In the rows, zero is written as 128.
Known rows, with every step that occurs:
bavog vuset vetu bine bolab: [124 161 103 129 159 178 132 119 108 157 177 121 132 127  85 124 148 102
 158 109 109]
bibose vetu bolab: [171  52 159 134 114  62 215 164 145 107 130  75 144 139 164 143 115 108
  98 126 165]
bolab bavog vuset vetu: [105 107  96 159 111 111 117 126 147 157 108 160 110 128 114 121  88 113
 137  94 111]
bine bolab bavog vuset: [100 121 127  73 121 112 111 143 139 162 130 114 148 110 105 105 120 141
  96 140 163]
bine bolab bavog: [133 146 151  81 146 125 170 132 140 135 161 110 187  93 188  86 168 125
  87 162 173]
bavog bine: [173 178 140 119 138 139  84 121 139 101  60 157 145 140 109 145 117 128
 187 156 100]
bibose bavog bine: [176 145 147 104 131 137 103 148 136  86 106 127 104 125 141 146 140 170
 149 180  89]
bolab bavog vuset: [ 99  93 118  97 110  78  83 137 154 154  74 147 125 106  88 116  96 143
 109 127 156]
vetu vuset bavog bine bolab: [115 184 151  92 148 186 122 131  59 103 201  87 119 166 128 132 164 131
 135 144  97]
vuset vetu bolab: [145 132 135 179 111 108 196 136 146 126 147 125 144 149 165 130 124 100
 132  82 126]
vuset vetu bavog: [120 138  89 190  98  96 142  84 100  76 121 177  98 105 153 134 128  80
 148  81 111]
vuset bavog bine bolab: [143 204 144  90 154 180 133 114  91 103 198 111 135 153 149 111 171 128
 144 149 100]
bolab bavog: [132 114 142 111 132  84 135 125 161 124  95 151 161  88 165 100 139 128
 102 147 166]
bavog vuset: [137 115 127 109 117  73  94 152 152 119  57 161 134 100  81 133  95 106
 143 109 125]
bavog vuset vetu bine: [108 115  76 174 138 139  74 103 128 159 101 175  84 132  30 145 103 108
 190  79  90]
vuset vetu bine: [136 135  93 186 153 139 109  96 130 137 111 183 107 120  80 135 126  95
 192  88  92]
bolab bavog vuset vetu bine: [ 86 101  69 165 133 141  70  95 129 183 111 167  82 132  33 133 104 131
 166  95 111]
bine bolab: [181 184 166  91 161 128 189 151 133  96 156 116 200  90 190  99 171  81
 122 142 137]
vetu bine bolab bavog vuset: [ 84 112 105  79 132 129  84 124 129 182 131 114 129 118  59 112 123 151
 110 136 160]
vuset bolab: [175 118 157 181 143 111 182 156 165  87 112 163 154  76 213 126 142  94
 103  92 126]

Rows:
[135 124 101 167 117 110 123 136 142 129  94 171 111 126 112 134  86  86
 163  81  86] : bavog vuset vetu
[116 144 120 142 112 160 109 105 137 159 123 115 124 187 115 144 117 175
 145 151 134] : vuset vetu bolab bavog bine
[ 86 105 148 138 128  85 115 135  63  74 164 140  75 130 130 131 144 105
 104  81  99] : vetu vuset bavog
[130  94 148 157 132 107 163 138 167 128 126 147 151  83 207 107 144 137
  66 124 165] : vuset bolab bavog
[106 140 113 121 156 167 145 104 126 169 184 116 147 118 136  97 163 133
 114 139 152] : vuset vetu bine bolab bavog
[113 103 148 115 115  84 160 132 161 147 132 116 161 127 158 108 138 152
  80 133 191] : vetu bolab bavog
[ 84  81 124 104  96  79 107 142 157 173 106 118 126 136  84 123  98 160
  90 118 175] : vetu bolab bavog vuset
[144  96 139 169 125 106 144 162 163 115 100 159 125  89 152 137 109 113
 102  82 123] : bavog vuset bolab
[108  95 134 128 124 133  82 127  60  89 133 102  54 184  86 170 112 143
 145 134  81] : bibose vetu vuset bavog bine
[107 113 140 142 124 167  91 133 118 134 104 114 115 149 122 161 118 175
 115 151 127] : vetu vuset bolab bavog bine
[129  95 136 115 113 131 124 123 135 148 113  81 127 178 116 150 111 181
 124 177 153] : bibose vetu bolab bavog bine
[135 136 134 142 131 163 101 118 150 133 102 141 131 139 147 139 127 172
 126 156 129] : vuset bolab bavog bine
[176 209 156  84 155 179 142 133 121 110 145 106 179 134 148 122 158 116
 157 170 113] : bavog bine bolab
[140 207 114 125 129 190 141  96  83 106 173 112 133 151 144 131 152 116
 160 143 106] : vuset vetu bavog bine bolab
[108 128 102 142 120 139 141 129 134 162 150 133 122 130 129 113 108 109
 124 104 114] : bine bolab bavog vuset vetu
[141 204 130  98 132 173 129 103  88  99 157 107 150 134 135 126 162 125
 151 159 124] : vetu bavog bine bolab
[109  48  96 120  86  51 106 129 105 103  79 126  76 110  77 153  80 109
 120 113 140] : bibose vetu bavog vuset
[116  65 141 140 120 153 113 144 112 132 109  83 101 157 129 171 105 173
 103 160 129] : bibose vetu vuset bolab bavog bine
[110 106 128 152 110 106 177 122 152 159 154 119 140 141 170 111 132 140
  93 114 166] : vuset vetu bolab bavog
[177 185 161  74 152 176 156 154 117  99 182  81 146 123 175 123 174 150
 127 186 107] : bibose bavog bine bolab
